What can hang from each mark
kekim: bopori
kisam: bopori luga
zala: luga radib
luga: kisam zala
bopori: kekim kisam radib
radib: bopori zala
geme: bopori

Known rows, with every way that one mark hangs from another
[luga [kisam bopori]]: [ -1.3 -53.2  35.5   2.2  15.9 -13.4  -8.7  12.3  -4.2  -8.9 -12.2   7.6
 -32.6 -16.0  -6.1  34.4  -8.3 -14.0  21.9 -22.5 -21.6  23.7 -19.3  15.9]
[zala [luga kisam] [radib bopori]]: [-33.2  23.4  45.9  11.0 -15.4  -5.0  -7.7  -6.8  27.7   1.9  -3.9  -6.3
  -7.7   4.8 -14.8  17.2   8.1 -50.3  38.4 -15.0   5.5   5.3 -13.8 -11.0]
[zala luga radib]: [-11.8  30.8  37.3  18.2 -22.2 -26.4 -10.6 -19.8  34.4  -5.3  17.0  -1.8
  -7.1  25.5  -7.6  -4.9  12.2 -51.8   4.3 -20.9  22.0 -33.7  10.8 -36.7]
[luga [zala radib]]: [-12.1  54.7 -20.1  -0.6  20.9   6.3   1.7  12.5  -2.0 -23.8   2.5  14.8
  -6.4   3.6  -7.7  11.6  20.9  -3.5  18.3  -6.0 -29.3  -3.9  -7.3  -4.2]
[luga kisam zala]: [-32.6   0.7   0.1   6.7  24.2   8.9  30.9  41.6  -1.9 -25.7 -22.9   1.7
 -21.5 -21.7   0.1  37.3  25.8  14.0  17.6  -3.9 -52.9  42.4 -36.4  25.6]
[kisam [bopori kekim radib] [luga zala]]: [ 27.2  25.0  -6.8  30.3  31.7 -38.1  -9.4 -43.5 -51.8 -38.8 -26.7   1.6
 -15.2 -59.7  -7.0  53.1  22.0  11.6  79.5 -54.1 -34.7   7.8  -7.4 -15.7]
[kisam luga]: [ 10.3  -7.6  -6.4  -5.0  -7.8 -13.4   1.7 -20.1  -7.6  -3.7 -13.6   5.5
   8.1 -23.0   4.1  17.9   5.8  -8.1  25.3 -16.4 -19.9   7.2   2.3 -27.5]
[zala [luga [kisam [bopori kekim]]] radib]: [ -7.8  -4.1  72.5  28.0 -13.9 -34.9 -14.7 -14.3  14.6 -21.0   8.8 -10.7
 -27.2   0.4 -21.9  20.3   7.9 -73.6  24.6 -44.5   9.2 -21.3  -4.6 -16.4]
[geme [bopori [radib zala]]]: [  1.7   7.8 -34.7  -2.0  48.9   8.6  18.8 -37.9   2.8  26.3  -5.4  -7.7
 -15.8 -29.9  -9.5   9.3   1.4  24.5  43.5  -3.1  14.4   7.2  -4.3   6.8]
[radib bopori]: [-12.7  27.3 -19.3 -10.2   9.4  17.6 -16.9 -16.7 -12.9  18.6 -19.5  -1.1
  13.4  -7.2  -4.2   1.3  -6.5  11.7  38.8  15.4  -4.1  24.9 -14.6  17.0]
[zala luga]: [-18.2   5.3  27.6  25.0 -14.5 -28.5   5.0 -16.2  27.1   2.8  -4.7  -4.9
  -3.6  12.2  -2.2  -8.7  22.6 -18.1   1.1 -10.6  16.3 -10.7   3.3 -16.1]
[zala luga [radib bopori]]: [-24.5  49.0  22.8   7.8 -10.8 -10.1 -22.4 -33.0  21.3   9.8   2.7  -1.0
   7.2  20.9 -14.8  -4.4   6.1 -41.0  37.3  -6.4  18.7 -14.2   0.9 -23.8]
[kisam [bopori radib] [luga zala]]: [ 14.8   6.2 -20.5  10.5  37.7 -39.2 -12.0 -34.5 -28.4 -29.1 -26.8  28.2
 -22.1 -40.1   4.6  48.5  18.2  20.8  78.6 -49.2 -42.6  17.7  -6.1 -26.0]
[kisam bopori [luga [zala radib]]]: [ 11.6  14.5  -8.4  -4.2  27.3 -36.0 -26.7 -27.2 -20.1 -27.2 -14.2  34.8
 -14.6 -14.3  -9.2  35.9  11.0 -16.2  64.9 -40.9 -48.2   5.9  -8.7 -31.3]
[radib zala]: [ 18.9  18.4 -15.2  -9.4  21.1  25.3  -1.2 -28.0  -8.1   9.2  -9.8  -4.5
  -3.2  24.4  -8.9   5.3  28.8  22.6  11.0  17.3   6.2  19.6   4.4  17.8]
[zala [luga kisam] radib]: [-22.8   0.6  56.8  18.9 -24.2 -21.9   7.9   2.7  37.7 -10.6   8.4  -7.4
 -20.1  13.0 -10.0  16.2   9.8 -59.8   6.5 -27.0   7.5 -15.9  -2.4 -25.9]
[kekim [bopori kisam radib]]: [ -6.3   1.8  14.2  -0.2  39.4  12.2  21.2 -32.2 -10.9  -5.3  -6.6 -16.7
 -31.8 -11.7 -18.8  18.6 -12.1  -2.3  37.9  -7.4  -6.1  11.4  13.4 -13.1]
[geme [bopori kekim [kisam luga] radib]]: [ 23.6   0.6  11.0  19.2  31.4  -7.7  26.2 -51.5  -3.1 -18.2   3.5 -44.5
 -13.7 -71.3 -16.2   8.9 -20.2 -14.5  68.3 -23.9   5.5  -3.5  11.1 -16.5]
[luga kisam]: [-13.0 -33.2  29.2   0.7  -1.3   5.1  18.0  26.6   5.4  -5.8  -8.1  -8.6
 -18.1 -14.6  -3.6  23.1  -1.1  -9.5   3.0  -5.9 -20.1  24.8 -19.6  15.9]
[kisam [bopori kekim] luga]: [ 34.5 -12.8  19.9  13.9   7.6 -40.8 -30.4 -48.0 -41.3 -18.4 -10.6  -2.7
  -3.7 -40.4 -13.4  27.2  -0.1 -26.7  51.1 -42.5 -17.7  -3.6  -1.5 -15.8]
[radib [bopori kekim kisam] zala]: [ 31.2  50.9   6.4  -0.6  34.3  52.8 -18.6 -61.5 -26.2  -7.1 -21.9 -46.2
   0.8   6.1 -31.6   2.0  25.0  12.5  69.4  32.6   8.8  38.0   3.7  42.8]
[radib [bopori kisam] zala]: [ 21.3  33.2  -8.1 -16.1  39.1  54.1 -18.5 -52.0  -3.0   3.6 -22.9 -18.7
  -5.8  28.3 -20.2   0.8  21.7  27.0  66.2  40.0   2.0  47.1   8.8  32.9]
[geme [bopori kekim]]: [ -8.6   2.6  -7.3  10.4  21.3  -5.4  14.8 -23.8 -10.5  19.7   4.6 -22.1
   2.5 -53.1 -18.3 -10.5 -16.4 -20.1  20.2  -6.2   4.8 -12.8 -16.0  16.9]

Rows
[  9.2  44.4   7.5  11.2  20.5  21.0 -11.6 -38.5 -25.6 -25.7 -28.8 -34.1
   9.6 -34.6 -19.5  14.1  10.5  -1.3  82.0   4.6 -28.7  32.1  -7.1  10.6]	[radib [bopori kekim [kisam [luga zala]]]]
[ 35.2  -4.1  -3.8   9.7  41.1 -10.5 -23.3 -46.0 -23.5  -5.6 -13.9  12.5
 -28.0   1.9  -5.1  29.1  15.5  27.0  47.9 -22.0  12.2  10.6   6.3   4.3]	[kisam [bopori [radib zala]]]
[ 24.2  17.2   5.3  17.1  27.5   2.2  18.8 -28.2   6.3 -53.5 -14.5 -15.0
 -24.1 -28.5   4.1  30.2  17.9  20.5  68.6 -21.2 -24.0  21.2  24.2 -30.7]	[bopori [kisam [luga zala]] radib]
[  7.2  37.0  16.5 -10.3   9.7  25.9 -24.4 -21.8  11.5 -10.9  12.4  -9.7
  -2.9  14.7 -15.3  -3.4 -17.2 -28.1  49.3   4.9   6.2   2.2  13.2 -11.1]	[zala [radib [bopori kisam]]]
[-20.7  10.3   0.3 -11.3  41.2   6.0  21.7 -29.3  -9.7  -8.2 -20.1  -2.3
 -23.5 -14.3 -26.8  18.2   2.3 -13.2  44.4  -3.8 -49.7  27.5  -5.5 -18.8]	[kekim [bopori [kisam [luga zala]]]]
[-13.5  23.9   5.3  -1.6  18.6  25.9  -5.6 -38.4   0.7  24.0 -37.6 -14.4
  -5.3  16.8 -15.9  21.0  40.9  10.1  54.6  20.8   4.5  48.9 -23.4  31.2]	[radib bopori [zala [luga kisam]]]
[  3.1  14.5   3.0  -5.8  53.2  28.6  21.7 -48.9 -15.8  -2.6 -10.0 -19.0
 -37.2   4.7 -27.3  22.3   5.2  12.4  44.3   1.9  -2.9  24.8  17.1  -1.9]	[kekim [bopori kisam [radib zala]]]
[ -6.9  75.2  -7.5   8.8  29.2  23.1  -6.0 -11.6 -11.3 -33.8  -3.6 -13.1
  -3.4  -9.0 -19.9  11.3  14.3  -8.1  53.6   5.1 -26.0   9.4  -8.7   7.9]	[luga [zala [radib [bopori kekim kisam]]]]
[  4.2 -11.4  30.2   9.1  19.0  -6.2  -3.7 -30.4   7.6   4.2 -22.8  -2.2
 -27.9  25.7 -15.0  20.8  40.8  -2.8  26.3  -4.9   5.8  22.9  -6.6  16.4]	[radib [zala [luga [kisam bopori]]]]
[  7.0  11.0   1.2 -13.4  49.3  19.5  20.2 -61.3 -22.1  -3.9 -20.6 -15.8
 -32.0  -7.5 -23.6  33.5   9.5   6.6  62.5  -6.0 -15.4  29.2  18.1 -19.9]	[kekim [bopori [kisam luga] [radib zala]]]
[-19.2  20.3   7.4 -13.7  38.1   8.7  13.2 -28.9  -7.3 -12.3  -9.7   0.5
 -25.0  -5.4 -30.6  20.8  -4.9 -29.6  48.0 -11.7 -45.4  15.6   1.7 -29.8]	[kekim [bopori [kisam [luga [zala radib]]]]]
[ 16.4   4.5  11.1   3.7  20.1   1.8   9.7 -14.3  13.5 -43.8 -12.8  -9.4
 -15.3 -11.0  -4.3  10.8  16.5   0.0  49.9  -3.0 -36.7  22.7  11.5 -18.9]	[bopori [kisam [luga zala]]]
[ 17.7   2.8  11.6  24.2  35.3   1.3  27.0 -38.2   4.3 -15.1  10.3 -46.0
 -21.8 -58.3 -15.9  -5.4 -20.4  -8.0  53.6 -14.1  18.5  -8.3   7.4   3.0]	[geme [bopori kekim kisam radib]]
[ -9.1  51.7 -25.4  -9.6  10.0  -1.2  -7.8 -18.9 -13.6 -11.9 -17.0  15.0
  11.2 -20.5  -4.3  28.4  18.2  -6.3  61.2 -11.8 -46.2  17.5 -11.4 -23.2]	[kisam [luga [zala [radib bopori]]]]
[ -4.0  -0.2  26.2   9.0   9.8   6.6  15.4 -22.3  15.8   4.9 -22.5 -13.2
 -18.0  23.5 -12.1  17.3  47.4  -0.3  16.3   5.4   8.0  25.3  -5.9  15.4]	[radib [zala [luga kisam]]]
[-14.8 -26.5  66.6  36.9  -4.5 -40.1  -1.2 -12.1   9.4 -14.6 -13.6 -15.5
 -26.4 -11.1 -12.5  20.1  18.4 -39.8  21.3 -34.1   1.5  -0.3 -16.6   7.3]	[zala [luga [kisam [bopori kekim]]]]
[ 42.6  36.0  51.8  49.9  21.3  11.7  14.4 -66.0  -3.5 -46.6  -1.8 -65.2
 -23.5  -6.0 -18.0  12.2  37.3   5.1  52.7 -10.3  38.7   1.3  36.1   3.4]	[bopori kekim kisam [radib [zala luga]]]
[ -8.4  42.3  21.7  16.0  12.9  25.0  -3.5 -46.1 -21.0  12.2 -36.2 -39.0
   2.9  -3.5 -27.8  20.0  46.6  -4.8  54.5  13.1   9.8  39.0 -22.1  43.7]	[radib [bopori kekim] [zala [luga kisam]]]
[ 23.3  50.6  16.1  43.7   8.8   1.2  14.4 -57.9 -26.6 -16.6 -12.4 -43.0
  -7.1 -16.4  -9.9  20.4  43.9  12.8  29.2 -18.4  38.2  -7.2  13.4   7.1]	[bopori kekim [radib [zala luga]]]
[ 13.6  31.0  21.2  11.3  15.3  28.9 -16.8 -34.1 -17.6 -15.6  -7.6 -42.4
   8.1 -20.1 -23.1  -5.3  -6.5  -9.2  57.2  17.7   1.8  21.2  -1.1  23.2]	[radib [bopori kekim kisam]]
[ 31.5  14.7  21.8  33.0  27.1 -23.4 -18.8 -64.1 -31.6 -14.8 -13.0 -14.9
 -24.8 -11.5 -16.1  25.6  25.8   1.9  48.4 -34.7  25.7  -7.3   6.3   9.1]	[kisam [bopori kekim [radib [zala luga]]]]
[-20.4 -20.4   7.0   7.2  42.0 -11.7   5.6  27.2  -9.2 -26.1 -26.6  18.8
 -37.3 -19.2  -8.6  43.4  17.9   6.2  39.2 -18.2 -57.3  41.0 -37.8  24.1]	[luga [kisam bopori] zala]
[ 41.1  -5.0  16.1  23.7  11.6 -41.3 -20.3 -58.2 -48.4 -25.5 -13.6  -7.7
 -11.8 -54.4  -6.7  42.0   0.4  -9.3  67.2 -55.2  -8.7  -4.2   8.8 -25.1]	[kisam [bopori kekim radib] luga]
[  7.9   9.7   2.7  14.7  37.7  -4.8  21.2 -35.1   1.5 -16.6  -4.6 -30.0
  -6.2 -56.7 -25.0   0.4  -6.2 -20.8  61.9 -10.1 -26.4   5.0  -8.3  -2.9]	[geme [bopori kekim [kisam [luga zala]]]]
[-14.5  22.9 -22.2 -11.1  44.9  18.4  18.1 -42.5 -32.3  25.8 -18.7  -2.8
 -19.6  -5.9 -20.3  29.4  10.5  19.2  30.3  -3.5  -1.6  21.4  -1.4   1.0]	[kekim [bopori [radib zala]]]
[ -6.0  16.4  17.1   5.3  45.7  15.3  22.1 -57.8  -0.3  -1.4 -16.4 -22.2
 -36.7  10.3 -29.0  17.1  16.2   4.4  43.9  -3.8   8.6  19.3  18.3 -10.5]	[kekim [bopori kisam [radib [zala luga]]]]
[ 41.4  19.6  45.7  42.2  11.9  12.2  11.6 -34.5 -13.5 -55.4   9.5 -61.6
 -19.0 -33.7 -10.7   9.7  -1.5  -2.1  42.1 -18.1  23.3  -6.3  30.7  -0.7]	[bopori kekim kisam radib]
[ -7.1  48.1 -11.6   0.6  22.0  20.2 -15.2 -55.1  -0.6  27.8 -32.6  -8.8
   7.8  26.5 -16.6   3.2  43.5  17.9  51.2  25.5  15.0  32.5  -6.9  22.4]	[radib bopori [zala luga]]
[ -9.8  42.1  42.5  13.7  -6.6  -2.2 -22.1 -38.0  36.1 -10.4   6.8 -15.7
  -5.9  28.0 -15.8 -12.1   5.0 -47.2  48.7  -5.3  20.8 -11.8  13.1 -26.7]	[zala luga [radib [bopori kisam]]]
[ 18.4  54.1  27.5  20.5  23.7  32.2 -14.7 -75.2  -5.0  -7.8 -21.7 -50.9
  -1.3  15.8 -31.1  -4.3  41.1  -1.9  69.0  24.0  21.4  27.7   5.8  27.8]	[radib [bopori kekim kisam] [zala luga]]
[-14.3 -13.2  62.7  18.5  -8.2 -36.6 -12.7  -7.1  29.7 -13.1   8.6   7.6
 -30.6  14.3 -14.0  21.1   4.6 -62.9  23.2 -39.0   6.1 -16.6  -2.8 -24.7]	[zala [luga [kisam bopori]] radib]
[  4.3 -46.5  32.3  10.9  20.8 -16.0  -3.0   6.0  -8.8 -14.5 -16.6   3.3
 -39.2 -26.6  -0.5  45.9  -5.4  -0.3  36.9 -34.5 -14.1  19.9 -12.4  13.2]	[luga [kisam [bopori radib]]]
[-16.3  64.7  35.0  21.2 -15.5 -11.2 -19.9 -39.2   1.9  -0.1   5.0 -22.8
  10.6   4.8 -19.5  -3.8  10.2 -52.4  38.6 -15.8  22.9 -20.9  -1.0 -13.1]	[zala luga [radib [bopori kekim]]]
[  8.6  -1.7 -15.1  -1.3  32.8 -37.1 -21.5 -25.4 -23.9 -19.3 -27.7  32.4
 -17.1 -23.1  -6.2  34.3  17.8   5.2  62.4 -35.7 -53.1  19.8 -14.8 -17.6]	[kisam bopori [luga zala]]
[  1.6  24.2  -9.1  28.0  34.8  -6.4  24.6 -55.4  -8.8  15.8  -6.3 -32.3
  -7.3 -44.8 -17.8   7.8  15.0  -1.1  42.3 -14.4  27.4  -9.3  -5.6  10.0]	[geme [bopori kekim [radib [zala luga]]]]
[ 38.7  -6.0  23.7  15.1  10.5  -2.1  10.6 -38.4   9.5 -44.8  -4.0 -21.7
 -21.0 -25.2   2.9  23.3   0.4   9.1  61.7 -23.8  -0.5   8.3  34.0 -38.0]	[bopori [kisam luga] radib]
[  8.3   1.6   3.7  14.0  49.8   3.2  24.0 -53.4  33.7   0.5  -2.8 -26.4
 -31.2 -15.3 -12.3  -5.1   3.8   9.4  59.4  -3.5  23.7   7.4  17.6  -6.7]	[geme [bopori kisam [radib [zala luga]]]]
[ 59.0  33.3  31.2  33.8  28.8  29.6  12.1 -60.4 -21.1 -49.3  -0.6 -60.9
 -22.7 -12.7 -18.9  16.0  23.5  15.0  51.6  -4.2  28.1   9.1  36.4  11.4]	[bopori kekim kisam [radib zala]]
